Each row comes from the steps of one walk. Every step used is in the known rows, and no mark comes twice. Write the walk behind each row, first mark first.
Known rows
puru/diga/lugos/feve: [-4.135 -2.333  0.766 -0.100 -1.829 -1.537  1.043 -4.032 -2.340  1.105
  2.488  0.633 -2.124 -0.577 -0.917  3.160 -1.046 -2.513 -0.841 -1.297
  0.800  1.731]
tikig/vipe: [-0.754 -0.037  0.960  2.733 -3.480 -3.384  1.409 -5.252 -0.323  1.060
  1.881 -1.678 -0.191 -2.950 -0.214  1.886  1.650 -0.859 -2.005 -5.169
 -4.305  1.868]
murun/tikig/feve/lugos/diga/zomotut: [-1.788 -2.774 -1.076  1.974 -2.940 -2.099  4.706 -4.202  2.615  0.882
  1.242  0.339  3.055 -0.967  0.415  3.184  1.328 -0.709  2.122 -2.953
 -3.036  0.640]
tikig/feve/lugos/diga/puru: [ 0.475 -4.403  0.899  1.604 -1.795 -2.582  0.850 -4.591  3.102  1.637
  2.427  1.119  4.784  0.056 -0.084  2.929  1.735 -2.044  1.625 -2.689
 -1.989  1.947]
lugos/feve/tikig/vipe: [-0.225 -3.718  1.693 -0.274 -3.689 -1.669  3.285 -4.121  2.247  0.735
  2.936 -2.085 -0.843 -1.838 -2.257  2.594  1.310 -1.577  2.353 -3.774
 -3.888 -0.018]
diga/zomotut/murun/tikig/vipe: [-1.873 -0.751 -1.905  3.805 -4.029 -2.648  1.308 -3.323  1.228 -1.662
  0.612 -1.774  2.692 -1.771  0.160  3.729 -1.927 -0.041 -1.434 -2.957
 -2.783  0.550]
lugos/diga/zomotut/murun: [-2.223 -1.174  0.063  1.948 -1.998 -2.111  0.156 -3.019  0.171 -1.204
  2.185 -1.641  0.254 -0.579 -1.908  3.769 -2.034 -1.225 -2.245 -2.336
  0.772  2.659]
feve/lugos/diga/zomotut/murun: [-0.029 -1.050  0.312  2.243 -2.149 -2.154  0.105 -3.236  0.128 -0.035
  2.466  1.939  1.160 -0.313 -0.565  3.178  0.872 -1.815  1.659 -2.478
 -0.484  0.892]
feve/tikig/vipe: [ 0.154 -0.413  1.290  3.321 -3.309 -2.058  3.722 -4.505  3.694  0.965
  1.962 -1.974  0.818 -2.169  0.121  1.908  1.721 -1.256  1.626 -4.207
 -4.380  1.477]
diga/lugos/feve: [-2.035 -2.853  0.662 -0.401 -3.432 -1.621  0.971 -3.878 -0.768  1.532
  2.313  1.947 -2.543 -0.820 -1.965  3.316  0.115 -1.534 -0.697 -3.036
 -2.952  0.902]
zomotut/diga/puru: [-0.245 -1.257  0.651  1.832 -0.422 -1.688  3.066 -3.075  1.586  0.954
  2.277 -2.318 -0.789  0.553  0.059  3.177 -2.129 -3.974 -2.594 -2.557
  0.063  2.333]
tikig/murun: [-2.364 -1.423  2.544  4.754 -4.101 -2.915  1.207 -5.234 -0.970 -1.359
  1.301 -1.731  1.166 -0.283  0.770  3.619  1.201 -0.581 -0.990 -2.337
 -4.054  1.589]
murun/tikig/diga/puru: [-1.793 -0.697 -1.471  5.088 -0.732 -2.219  4.839 -4.200  2.078  0.669
  0.568 -0.991 -0.402 -0.950  0.632  3.050  1.103 -1.312 -0.571 -3.483
 -1.884  1.375]
feve/lugos: [ 0.288 -0.614  0.981  1.394 -3.320 -1.935  0.784 -4.473 -0.238  1.353
  1.877  1.615  0.400  0.214  0.959  2.734  3.545 -1.885  1.905 -2.418
 -3.892 -0.496]
puru/diga/zomotut/murun/tikig: [-4.310 -0.983 -0.984  2.339 -2.288 -1.880  1.261 -3.549 -0.955 -1.210
  1.137 -2.090  1.420 -0.450  0.697  3.766 -2.458 -1.595 -1.317 -0.546
  0.940  1.194]
vipe/tikig: [-3.832 -1.247  1.494 -0.334 -3.376 -1.492  3.936 -4.858  2.656 -0.583
  1.394 -2.033 -0.136 -0.454  0.515  5.014  2.258 -1.349 -1.787 -2.425
 -5.488  0.909]
puru/diga: [-3.991 -0.731  1.022  0.666 -1.966 -1.683  1.171 -4.701 -2.045  0.538
  1.809 -2.244 -0.914  0.124  0.715  3.035  0.093 -2.382 -1.667 -0.756
 -0.045  1.545]
lugos/diga/tikig/murun: [-3.090 -1.409  2.354  1.578 -1.514 -2.079  3.517 -3.577  0.332 -0.942
  2.559 -1.288 -1.002 -0.979 -1.614  3.136 -1.667 -2.273 -1.305 -3.001
 -0.359  4.874]
vipe/tikig/diga: [-3.697 -1.296  1.342  1.599 -1.696 -2.246  3.596 -4.658  2.862 -0.304
  1.341 -0.933  1.913 -0.578  0.580  5.047  3.082 -1.726 -1.904 -3.037
 -2.692  0.622]
diga/tikig/murun: [-2.864 -1.409  2.480  2.051 -3.450 -2.289  4.040 -4.188  1.039 -1.196
  1.188 -1.361  1.404 -0.785  0.564  3.285 -1.257 -1.929 -0.859 -2.647
 -4.004  3.344]
teka/tikig/feve/lugos/diga: [-1.596 -5.584  1.314  1.230 -2.324 -2.744  5.196 -3.410  1.802  1.263
  2.965 -0.168  5.273  0.025  0.116  3.476  2.696 -2.632  1.206 -3.607
 -2.993  1.347]
zomotut/murun: [-2.123 -1.670 -1.916  2.961 -4.182 -1.503 -0.074 -2.830  0.228 -2.317
  2.167 -2.529 -0.746  0.332  0.662  4.178  0.222 -2.999 -1.630 -1.375
 -3.269  1.314]
lugos/feve/tikig/murun: [-1.000 -4.358  2.448  0.726 -4.011 -1.412  3.226 -4.106  1.932 -0.505
  2.697 -2.093 -0.181 -0.530 -1.733  3.454  1.081 -1.434  2.861 -2.361
 -3.772 -0.152]

Write each row's walk
[-2.123 -2.118 -1.948  2.970 -4.154 -2.307  1.171 -3.314  2.090 -1.575
  0.486 -1.767  4.476 -0.665  0.426  4.232 -1.780 -0.230 -1.035 -1.934
 -2.701  0.215] | diga/zomotut/murun/tikig/feve
[-0.803 -1.228  1.120  2.411  0.074 -1.921  1.417 -4.015  1.190  0.507
  2.413 -1.799 -2.780 -0.402 -2.033  2.888 -1.412 -1.857 -2.307 -3.033
 -0.276  4.476] | lugos/diga/puru
[-1.495 -1.015 -0.483  4.806 -1.598 -3.207 -0.723 -3.524  0.733 -0.508
  0.792 -0.413  4.972 -0.286  0.251  3.867  0.474 -1.238 -2.227 -2.776
  1.092 -0.085] | tikig/diga/zomotut/murun
[-0.149 -4.083  1.071  0.791 -2.677 -2.760  0.542 -4.550  2.425  1.534
  2.158  1.265  6.260 -0.077 -0.108  3.135  1.830 -1.327  1.589 -2.601
 -1.741  0.887] | tikig/feve/lugos/diga/zomotut
[-3.585 -2.589  1.247 -0.364 -1.596 -1.805  2.970 -4.118  0.539  0.727
  1.997 -0.397  2.878 -0.213  1.023  2.857 -0.978 -3.365  0.438 -1.044
  0.159  2.696] | puru/diga/tikig/feve/lugos
[-1.905 -2.452  0.620 -0.708 -1.995 -1.396  3.046 -2.384 -0.500  1.445
  3.226  0.534 -1.820 -0.019 -1.255  3.480 -1.398 -4.142 -1.492 -2.806
  0.678  1.006] | zomotut/diga/lugos/feve
[-0.435 -0.967 -0.425  2.627 -2.132 -2.023  1.521 -3.063  0.458 -0.142
  2.294  1.960  0.652 -0.587 -0.431  3.167  0.804 -1.695  2.217 -2.624
 -0.698  0.871] | feve/lugos/diga/zomotut/murun/tikig
[-4.266 -0.752  0.528  1.281 -1.675 -1.695  0.866 -4.298 -2.255  1.169
  1.904  0.649 -1.555 -0.373  0.295  3.009 -0.816 -2.375 -1.730 -1.240
  0.580  2.328] | puru/diga/lugos
[-2.263 -3.322 -3.412  3.791 -3.477 -1.516  2.738 -2.294  2.110 -2.220
  2.555 -0.852  0.829 -0.354  0.606  4.107  0.397 -3.097  1.272 -1.861
 -2.396  1.788] | zomotut/murun/tikig/feve/lugos/diga
[-0.064 -1.076  0.586  5.274  0.460 -3.026  0.532 -4.539  1.792  1.194
  0.977 -0.518  1.895 -0.081  0.136  3.012  1.069 -1.872 -2.288 -3.409
  0.069  1.766] | tikig/diga/puru
[-2.805 -1.004  1.577 -0.386 -1.302 -1.533  3.498 -3.390  0.624  0.113
  2.575 -1.477 -1.958 -0.728 -1.818  2.897 -1.389 -2.653 -1.729 -2.985
 -0.391  4.446] | lugos/diga/tikig
[-0.744 -3.961  1.695 -1.255 -3.796 -0.883  3.173 -3.912  2.204  0.555
  2.702 -2.285 -1.162 -0.333 -1.995  3.198  1.344 -1.789  2.412 -2.330
 -3.819 -0.607] | lugos/feve/tikig
[-3.942 -0.659  1.305  0.609 -1.524 -2.233  3.291 -4.260 -0.746  0.379
  1.966 -1.677 -0.001 -1.829  0.395  2.295 -1.781 -2.919 -1.469 -2.417
 -0.058  3.582] | puru/diga/tikig/vipe
[-3.455 -2.196 -1.063  2.409 -2.254 -2.131  1.095 -3.573  0.011 -0.823
  1.395 -0.604  3.778 -0.394  1.039  3.718 -1.739 -1.809  0.325 -0.589
  1.066  0.846] | puru/diga/zomotut/murun/tikig/feve/lugos
[-1.403 -2.154 -1.949  3.178 -4.028 -2.337  1.054 -3.198  2.166 -1.360
  0.676 -0.486  4.899 -0.639  0.658  4.089 -1.183 -0.445  0.242 -1.977
 -2.617 -0.190] | diga/zomotut/murun/tikig/feve/lugos
[-2.586 -3.681  1.366 -0.345 -3.351 -2.001  3.649 -4.946  4.506  0.120
  1.759  0.115  4.463 -0.337  1.069  4.962  3.322 -1.667  0.790 -2.470
 -5.332  0.479] | vipe/tikig/feve/lugos
[-1.046 -2.787  0.769  0.904 -3.264 -1.709  2.254 -3.728  1.221  1.624
  2.619  2.024 -1.785 -1.947 -2.061  2.712  0.104 -1.511  1.005 -3.968
 -3.070  1.306] | diga/lugos/feve/tikig/vipe
[-0.616 -4.005  1.612  0.144 -2.624 -1.379  2.926 -3.762  2.384  0.761
  2.668 -1.507  0.248 -0.395 -1.922  3.220  1.930 -2.060  2.334 -2.770
 -1.847 -0.791] | lugos/feve/tikig/diga
[-0.467 -3.920  1.690  0.208 -2.635 -1.644  2.552 -3.742  2.606  0.672
  2.237 -1.372  1.639 -0.606 -2.079  3.343  1.065 -1.386  2.172 -2.789
 -1.459 -1.102] | lugos/feve/tikig/diga/zomotut
[-4.226 -1.816  2.548  2.483 -3.645 -2.260  3.992 -5.142  2.241 -2.078
  1.348 -1.769  1.201 -0.769  0.835  5.342  1.885 -0.817 -1.159 -2.481
 -5.440  1.553] | vipe/tikig/murun
[-3.740 -2.396  0.880  0.317 -1.742 -1.244  1.897 -3.823 -0.954  1.079
  2.571  0.564 -1.729 -0.591 -0.847  3.021 -1.007 -2.620  0.402 -1.286
  0.745  1.724] | puru/diga/lugos/feve/tikig
[-1.605 -3.233  1.360  1.553 -3.477 -1.537  2.166 -3.726  0.983  0.789
  2.426  2.019 -1.290 -1.039 -1.727  3.296 -0.050 -1.420  1.345 -3.020
 -2.989  1.224] | diga/lugos/feve/tikig/murun
[-2.638 -1.580  1.175  2.828 -0.477 -2.353  3.499 -4.638  4.166 -0.274
  1.104 -0.897  1.786 -0.662  0.416  4.928  1.773 -1.699 -2.099 -3.226
 -2.575  1.678] | vipe/tikig/diga/puru
[-1.139 -2.352  0.715  0.413 -1.850 -1.624  3.942 -2.350  0.849  1.525
  3.503  0.638 -1.156 -1.127 -1.381  2.902 -1.425 -4.065 -0.289 -3.778
  0.550  1.422] | zomotut/diga/lugos/feve/tikig/vipe
[-1.323 -0.478  0.966  3.715 -1.307 -3.367 -0.106 -4.525  0.436  0.979
  0.431 -0.209  4.937 -0.369  0.093  3.389  1.186 -0.449 -2.384 -3.183
  0.683 -0.405] | tikig/diga/zomotut
[-2.248 -0.914 -1.913  3.103 -4.057 -2.119  1.246 -3.183  1.185 -1.755
  0.423 -1.901  2.513 -0.687  0.348  4.175 -1.894 -0.206 -1.419 -1.972
 -2.734  0.132] | diga/zomotut/murun/tikig
[-1.190 -3.105 -1.266  2.750 -2.068 -1.919  5.034 -4.212  3.275  0.981
  1.534  0.158  1.591 -0.819  0.452  2.988  1.277 -1.431  2.159 -3.036
 -3.309  1.702] | murun/tikig/feve/lugos/diga/puru
[-2.768 -3.758  1.474 -0.337 -2.637 -1.979  3.774 -4.667  4.443  0.000
  2.234  0.222  3.846 -0.496  0.327  4.925  2.933 -1.845  0.765 -2.613
 -4.094  1.295] | vipe/tikig/feve/lugos/diga
[-0.269 -4.484  0.092  1.574 -2.858 -2.664  0.112 -3.848  2.632  0.478
  2.450  1.149  6.285 -0.015  0.026  3.509  1.290 -1.930  1.684 -2.261
 -1.422  1.122] | tikig/feve/lugos/diga/zomotut/murun
[-3.880 -1.058 -0.265  1.920 -2.305 -2.037 -0.164 -3.714 -1.267 -1.119
  1.302 -2.082  1.912 -0.153  0.521  3.761 -2.411 -1.737 -1.897 -0.388
  1.172  1.181] | puru/diga/zomotut/murun
[-2.480 -1.462  1.880  1.005 -1.995 -1.833  5.202 -2.631  0.685 -0.489
  2.456 -1.793  0.977  0.022  0.485  3.442 -2.370 -4.400 -1.589 -2.567
 -0.043  2.725] | zomotut/diga/tikig/murun
